Each row comes from the steps of one walk. Every step used is in the known rows, and no mark comes twice. Write the walk behind each row, first mark first.
In the rows, 128 means zero.
Known rows:
bisira lubokun gidu: [ 94 109  77  65 135  85 134  95 154 149 102 119 112 115 156 148 137 146
 123 115  97 140 122 109  80 143 138 110 126 102 146 142 129  88 127 125
 117 178  81 108 129 141 142 147 124 105 104 102 117  85 144 149 160 151
 119 116 115 113 106 156]
koder lubokun gidu bisira lusa: [ 62 127 101 129  96 180 120  94 148 152 121 108 132 115 127 139 125 132
 162 123 157  64 106  99 131 180 144  98 148 129 135 128 123  78 141 128
 138 145 130  90 186 115 130 109 109  80  97  90 139 135 153 146 146 107
 114  98 107 103  97 154]
keges bisira: [133 122 124 145 105  93 111 119  98 124 132 137 132 129 105 128 101 139
  94 142 141 119 120 104 134 129 137 134 116 133  73 117 143 120 125 107
 153 133 161 100 127  90 125 135 136 128 114 123 113 137 133 185 127 112
 126 154  77 130 135 117]
movoza keges bisira lubokun: [137 130  99 126  77  55  71 132 125 110 136 117 132 114 135 140  81 154
 103 153 108 162 139 104 112  89 112 132 130  89 111 110 201 101 142  59
 106 156 126  72 120 109 130 124 163  89 105 107 115 116 138 185 126 133
 121 146  94 157 167  96]
gidu lusa keges bisira koder: [145 167 154 139  98 112  72 123  85 107 142  79 113 189 129  95 141 104
  73 135 164 149  82 104 127 122 126 180 117  88  81 110 167 101 119  97
 176 107 129  89 106  93 109  99 174 139  82  81 116 130 139 125 109 126
 134  78 107  99  98 114]
movoza lusa keges: [150 160 128 148 130 107  88  98 114 123 156 103 123 135 125 141 122 113
 139 141 147 176 121 145 167 126  93 155 153 154 108 134 140  95 145  95
 146 100 118 120 131 178 136  79 121 117  83 120  97 114 131 123  96 119
 136  58 128 108 123 112]
lusa keges bisira lubokun gidu: [ 99 157  68 106 119  52 109  86 102 136 130 107 115 115 135 151  95 147
  62 114 120 174 100 105 100 119 124 132 107 112  85 121 190  79 109  89
 163 179  94  60 155 110 163 115 138  95  76  80 105  77 155 193 159 109
 125 101  71 108 112 130]
koder lusa keges bisira: [130 152 115 174 108  91  90 119  72 121 159 134 103 124  87 139  76 100
  79 133 168 173  90 134 187 132 121 157 103 145  80 128 154 101 140  71
 206 149 128 107 128 129 120 137 118 158  78 105 146 143 117 188 135  92
 108 134 102 130 152 113]
keges lusa: [153 125 129 153 108 115 122 117 105 133 111 149 112 142 102 125 125 105
 119  98 180 165 130 117 116 140 139 128 132 152 147 142 120 117 131 119
 150 130 124 152 100 136 135 144  97 124  93 104 165 123 121  97 130 152
 126 131 129 116 148 126]
movoza keges: [143 162 148 135  88 121  83 145 133 104 133 103 133 102 123 142 103 119
 140 138 119 142 133 143 149 105 108 108 142 116 139 128 159 115 151  78
  84 125 126  97 120 146 131 117 151  90 107 121 116 122 120 121 135 140
 110 102 152 148 153 111]
lubokun gidu bisira: [ 73 130 121 119 123 131 130 110 127 124 104 107 139 139 129 129 137 130
 124 114 122  69 105 134 125 162 150 105 123 130 113 121 102  77 119 117
 161 135 162  73 165 112 150 119 117  74 100 109 135 105 167 184 178 129
  84 132 104 134  63 147]
koder lusa keges: [127 173 124 162 139 125  97 115  88 123 161 119 108 121 108 135 101  85
 117 134 151 183  96 161 178 130 123 160 110 131 121 137 148 101 138 102
 177 133 105 127 127 181 120 132 122 160  79 104 148 138  97 115 144 105
 105  96 148 117 146 127]
bisira koder lubokun gidu lusa: [101 103 136  77 130 151  94 133 145 141 139  55 102 139 154 120 195  99
 118 119 148  88  89  88  98 173 171 135 133 101 139 145 141  94 139 152
 108 152  94  74 116 131 121 145 143 143  61  98 109 126 147  63 121 166
 145  74 157  87  62 166]
bisira lusa: [122 141 118 119 119 135 138 114 128 128 112 154 129 128 119 114 111 132
 162 134 150 144 129 107 134 156 123  98 148 130 154 122  91 108 128 119
 120 104 108 168 131 131 106 115 108 116 148  89 137 123 118 105 100 134
 111 110 123  88 158 114]
lusa keges bisira movoza gidu: [ 97 164 109 173 128  63  87 116  79 135 136  94 145 169 135 108  93  97
  85 150 136 146 112 114 128  77  79  57 149 174  32 124 122 102  94  93
 175 145 151  73 140  87 159  65 151  68  90  83 115 122 134 161 130 121
  96 144  78 135 157  64]
lubokun gidu lusa keges bisira movoza: [ 78 179 116 115 124  56 103 126  80 126  91 128 112 182 116  84 136  85
  50 103 143 111  62 111 179 125  90  91 157 165  69  98  91  87 118 102
 201 162 134  84 123  95 175  62 158  87  70  78 130 103 156 164 124 118
 100 113 102 130  85  83]
lubokun gidu bisira movoza: [ 80 136 133 142 121 122 157 117 143 113  76 129 126 170 156  83 123 123
 110 108 111  54  85 126 125 154 122  75 154 140 115 102  66  96  87 118
 150 157 182 100 143  81 182  82 150  70 112  96 136 120 173 163 167 125
  74 147  95 137  65 110]
koder keges bisira lubokun gidu: [130 100  95  73 149  45  88  88 111 122 104 104 137  96 141 118  77 156
  60  91 120 127 101 121  96 144 100 122 102 109 125 117 157  64 122 112
 174 219 117  58 139 109 138 126 121 129 105  90 104  79 118 190 166 131
 120 124  69 109 121 162]
koder lubokun gidu lusa keges: [ 86 167 100 108 117 120  61 114 116 157 175  55 118 120 110 161 168  84
  91 111 150 121  92 128 160 133 118 133 117 150 106 147 174 108 160 137
 136 159  87  66 150 157 153 105 129 126  44  91 146 136 130 108 139 126
 144  58 165  98  89 139]
gidu lusa keges bisira movoza koder: [105 188 132 125 106 106  86 138  75 123 131 113  96 196 113  77 119  70
  89 147 165 155  62  93 190  71  77 134 156 144  82  92 154 120 122 100
 177 114 154 103  84  85 151  39 176 114  87  80 104 162 135 139 103 134
 141 131  84 151 100  51]
movoza lusa keges bisira: [149 139 132 168  98  73  74  89  79 125 161 112 114 148 116 137 100 109
 100 143 176 158 109 123 170 123  96 164 129 170  65 132 165  88 142  69
 178 107 148  93 130 137 141  70 129 114  63 118  99 121 139 174  93 102
 134  79  82 118 139  92]
lubokun gidu lusa keges bisira: [ 87 171 107 104 111  76  81 112  83 146 126  92 117 142  91 115 150  90
  57 104 159 130  84 122 171 141 130 120 122 159  67 123 129  82 134  95
 192 156 119  56 143 121 143  97 134  94  66  86 132 103 150 165 147 116
 116  85 115 106 100 108]
lubokun gidu lusa: [ 80 125 106  76 120 112 118 130 129 153 108  99 118 150 109 105 192  91
 118  98 149  96 106 116 160 172 141  97 145 145 136 142  83  89 155 143
 153 140 106  92 115 143 143 118 121 102  92  95 151 111 146 111 135 140
 117  94 158 111  60 144]

Which walk is each row?
[ 49 141 145 105 129 166 142 115 121 122  99 133  83 158 136  69 113  56
 144 116 148 104  61  89 170 155 128  92 159 135 160 135  59  59 108 116
 178 137 170 112 108 106 159  85 125 102  78 102 120 138 132 150 188 163
  82 144  93 166  54 120] -> lubokun gidu bisira movoza koder lusa
[ 91 127  90  74  70  43  48 145 130 139 111 100 115 120 127 130 135 136
 102 136 129 125 108  98 131 133 108  94 143 106 119 125 153  70 164  71
 127 156  96  46 106 118 143 106 161  74  54  93 144 104 137 168 139 151
 104 115 116 137  95 119] -> movoza keges bisira lubokun gidu lusa
[116 188 127 135 122 115  82 135  95 136 141  97 121 153  93 124 166 101
 105 118 145 157 113 137 173 111 105 155 135 134 115 112 136 121 156 115
 151 103 117 116 129 165 134  93 159 119 107 102 150 137 113 111 120 111
 150  82 155 118 101 118] -> gidu lusa keges
[ 69 112  71  59 123  81 106 122 146 148  89 106 109 123 135 132 187 129
 122 120 116 124 110  96 102 154 148 106 154 123 162 134  99  91 150 144
 140 150  77 108 111 145 134 125 132 103 106 102 150 100 129 129 162 158
 139 108 146 111  65 151] -> bisira lubokun gidu lusa
[113 161  90 112 121 102  68  98  89 137 159 128  93 112 114 124  67  97
 101 139 149 233  87  86 163  89 117 196 117  89 111 126 208  82 122  85
 173 132 117 105 110 135 113 121 138 163  81  99 106 141  95 167 143 130
 152 138  82 144 138 109] -> movoza koder lusa keges bisira lubokun
[137 154 123 130  66  97  81 115 106 106 106 142 143 114 121 112  65 119
 144 135 159 149 126  96 159 154  87  88 140 112 115 117 140  76 148  50
 128 104 114 108 139 112 109  93 137  81 102  81 127 113 124 150 104 127
  99 111  94 121 173  76] -> movoza keges bisira lusa
[117 180 133 198 114 113 107 113 115 104 131 117 134 190 133 102 115 106
 131 142 135 118  98 144 151 121  80 157 174 151  84  92 108  91 118  84
 172 103 182 125 125 134 189  30 156  70  89 103 109 148 152 169 106 123
 111  86  95 140  93  81] -> gidu bisira movoza lusa keges
[ 58 128 130  61 127 166 111 132 137 157 134  90  92 160 154 106 159  64
 133 123 151  87  74  57 162 112 119  92 169 143 153 139 126 112 142 159
 100 160 136  90  98 115 161  84 144 119  65  99 108 153 141  77 123 164
 159 109 130 132  58 105] -> bisira movoza koder lubokun gidu lusa
[154 144 146 144  81  99  78 135 109 106 110 121 116 120  87 133  99  97
 134 105 175 173 126 135 138 117 121 102 149 145 151 143 162  95 144  57
 106 120 113 121 106 155 140 126 126  92  69  92 156 112 121  88 127 155
 116 100 153 153 166 102] -> movoza keges lusa
[ 82 192 112 141 138  91  68 146 101 140 131  78 133 182 133 104 149  71
 113 136 122 135 108 127 151  79  88  64 173 171  77 126 105 108 126 113
 149 108 132 101 116 141 147  55 157  74 112  95 141 139 111  98 105 147
 105 102 142 130 118  92] -> bisira movoza gidu lusa keges
[ 95 184 112 105 127 103 100 123 117 129 121  80 116 129 108 125 174  86
  85  96 150 134  89 140 172 145 106 112 132 145 122 124 126  92 147 106
 166 144  90  87 150 169 141  89 131 107  65  84 147  94 139 102 150 112
 126  65 153  97  80 138] -> lubokun gidu lusa keges
[ 66 166 108 130 105  83  81 114  85 154 143 105 123 148 110 125 129  87
  61 129 157  88  54 112 173 122  97 114 144 159  64 115 151 103 129 130
 171 185 128  57 136  88 176  81 155  97  50  82 132 139 163 140 119 118
 120 102 112 114 103  97] -> koder lubokun gidu lusa keges bisira movoza
[ 75 146  90 157 112 160  86 103 125 143 118 100 138 169 140 120 138 125
 189 143 149 102 142  96 114 151 129  56 151 155 113 130  77  81 130 106
 161  74 158 107 166 118 112  78 123  39 140  86 144 134 133 153 136 126
  90 140  96 121 125 126] -> movoza gidu bisira lusa
[ 91 174  92 130 130 119  49 142 104 154 144  40 133 152 115 134 173  84
 130 144 134 142 135 112 146  96 101  95 142 163  84 148 137  97 152 120
 158 105 114  77 144 156 117  83 135  77  92 105 142 124 111 120 113 144
 127  84 158 121 114 112] -> movoza gidu lusa keges
[120 124 102 136  96  98 125  94  96 130 106 170 126 136 121 103  95 141
 137 133 175 127 111  87 142 166 115 108 147 133 118 100 101 101 136  93
 177 112 117 138 125  87 106 112 123 115 128 101 138 128 139 164 101 115
 126 147  84 107 152  99] -> keges bisira lusa
[104 152  86  86 117  91  89  75  90 140 147 114  74 101 124 137  92  74
  90 119 141 211  64  81 159 130 127 152 118 106 127 150 189  42 126  76
 171 162  78  80 132 146 143 120 117 136  43  82  96 100 126 172 174 138
 127 121  79 129 121 118] -> movoza koder lusa keges bisira lubokun gidu
[108 171  79 129 102  54  55 125  91 129 135 118 118 155  99 119 130 145
  65 135 133 178 111 105 127 100 114 177 135 102  78 105 175 117 154  95
 179 127 117  90 114 116 132 102 179 108 106  90 145 131 129 179 121 109
 157 111  92 126 110 100] -> gidu lusa keges bisira lubokun
[107 210 101 179 111 145 104  87 106 102 117 107 132 147 120 113 107 139
 144 111 157 139 109 131 139 146  98 135 136 122 119 100 126  91 128  79
 178  95 132 133 174 140 120  68 132  72 137  69 140 134 143 157 128  89
 108  89 106 105 126 125] -> gidu bisira lusa keges
[139 138 132 173 112 129  76 104 102 117 184  66 115 134 144 143  90 115
  78 140 152 142  82 106 102 101 136 194  94  90  61 128 246 115 109 103
 138 154 116  44 145  83 124 131 160 161  69 103  70 157 138 126 108 108
 156  99  85 102 154 117] -> lusa keges bisira koder lubokun
[ 70 100  68  71  94  44  80 108 121 167  95 127 112 139 119 127 155 139
  88 123 129 126  95  71 113 155 141 124 148 129 112 119 125  69 149 124
 161 167 108  80 107 105 140 130 150  97  83  93 139  99 147 173 126 136
 127 123  91 110  76 144] -> keges bisira lubokun gidu lusa
[ 94  88  68  91 112  47 118  99 126 152 111 126 120  95 145 141 118 155
  94 111 124 130 108  81  92 137 129 121 118 113 104 129 146  84 111 104
 142 183 109  69 124  91 151 140 129 107 107  97 117  92 161 188 149 140
 125 142  64 112 112 139] -> keges bisira lubokun gidu
[ 73 110 104  80 114 138  87 131 139 159 145  84 109 120 118 148 186  99
 122 116 144  74 101 116 142 159 145 113 143 143 125 146 137 114 163 166
 129 158 111  75 137 132 146 136 127 119  58 116 162 133 138 105 120 133
 148  87 153 108  67 162] -> koder lubokun gidu lusa
[ 94 151 142 165 125 117 142 135 128 110  89 150 129 186 137  83 104 129
 122 136 122  77 104 134 123 125 117 120 162 114 105  88  78 130  99 121
 157 135 199 128 121  91 162  75 159  82 143 105 127 156 144 171 133 125
  97 158  86 149  91  98] -> gidu bisira movoza
[131 201 107 148 118 133 117  96 101 127 118 121 112 124 112 126 103 120
 134 121 142 182 105 129 156 147  92 131 135 125 135 103 134  92 151  91
 148 105  82 160 153 151 119  86 134 108 137  76 138 118 124 110 121  99
 122  87 139  86 156 109] -> bisira lusa keges
[ 76 191 120  80 134 156  91 137 107 150 160  63  95 162 147 106 154  41
  98 124 150 132  52  79 176  93  99 108 159 141 129 136 173  92 130 142
 122 157 117  71 122 133 173  58 151 120  45  87 105 154 140  68 137 148
 161  87 152 143  79  93] -> bisira movoza koder lubokun gidu lusa keges
[105 136  87 140 106 110 104 115 139 125 111 135 135 148 131 124 115 185
 139 138 101 121 140 112  85 116 147 158 121  82 127 106 142 114 114 130
 138 120 155  99 142 115 141 118 164  91 152 122 129 135 159 192 152 125
 120 140  93 136  95 138] -> gidu bisira lubokun
[ 63 197 101 122 116 211  95  74 126 149 144  56 113 118 148 131 110  92
 146 109 175 131  72  89 165 131 120 118 128 110 138 124 192  50 140 109
 127 119 116  65 187 139 145  60 117  73  74  63  92 135 156 123 159 114
 147  62 108 112 103 135] -> movoza koder lubokun gidu bisira lusa keges
[116 185 134 146 128 110 111 113  81 110 133 124 103 167 129  82  69  75
  75 133 147 167  67 103 179  71  79 142 133 136  82 109 172 108  94  87
 151 138 152  95 117  84 157  53 170 107 107  91  69 141 139 148 120 135
 137 149  75 156 141  48] -> lusa keges bisira movoza koder
[ 81 209  95 145 115 136 124  81 115 114  93 103 121 137 132 110 122 121
 137  99 158 128  88 127 145 181 109  98 123 138 115 109 110  59 126  76
 169 114 115 103 180 135 142  68 120  58 105  60 126 104 160 152 168  94
  92  79 113  98 111 135] -> lubokun gidu bisira lusa keges
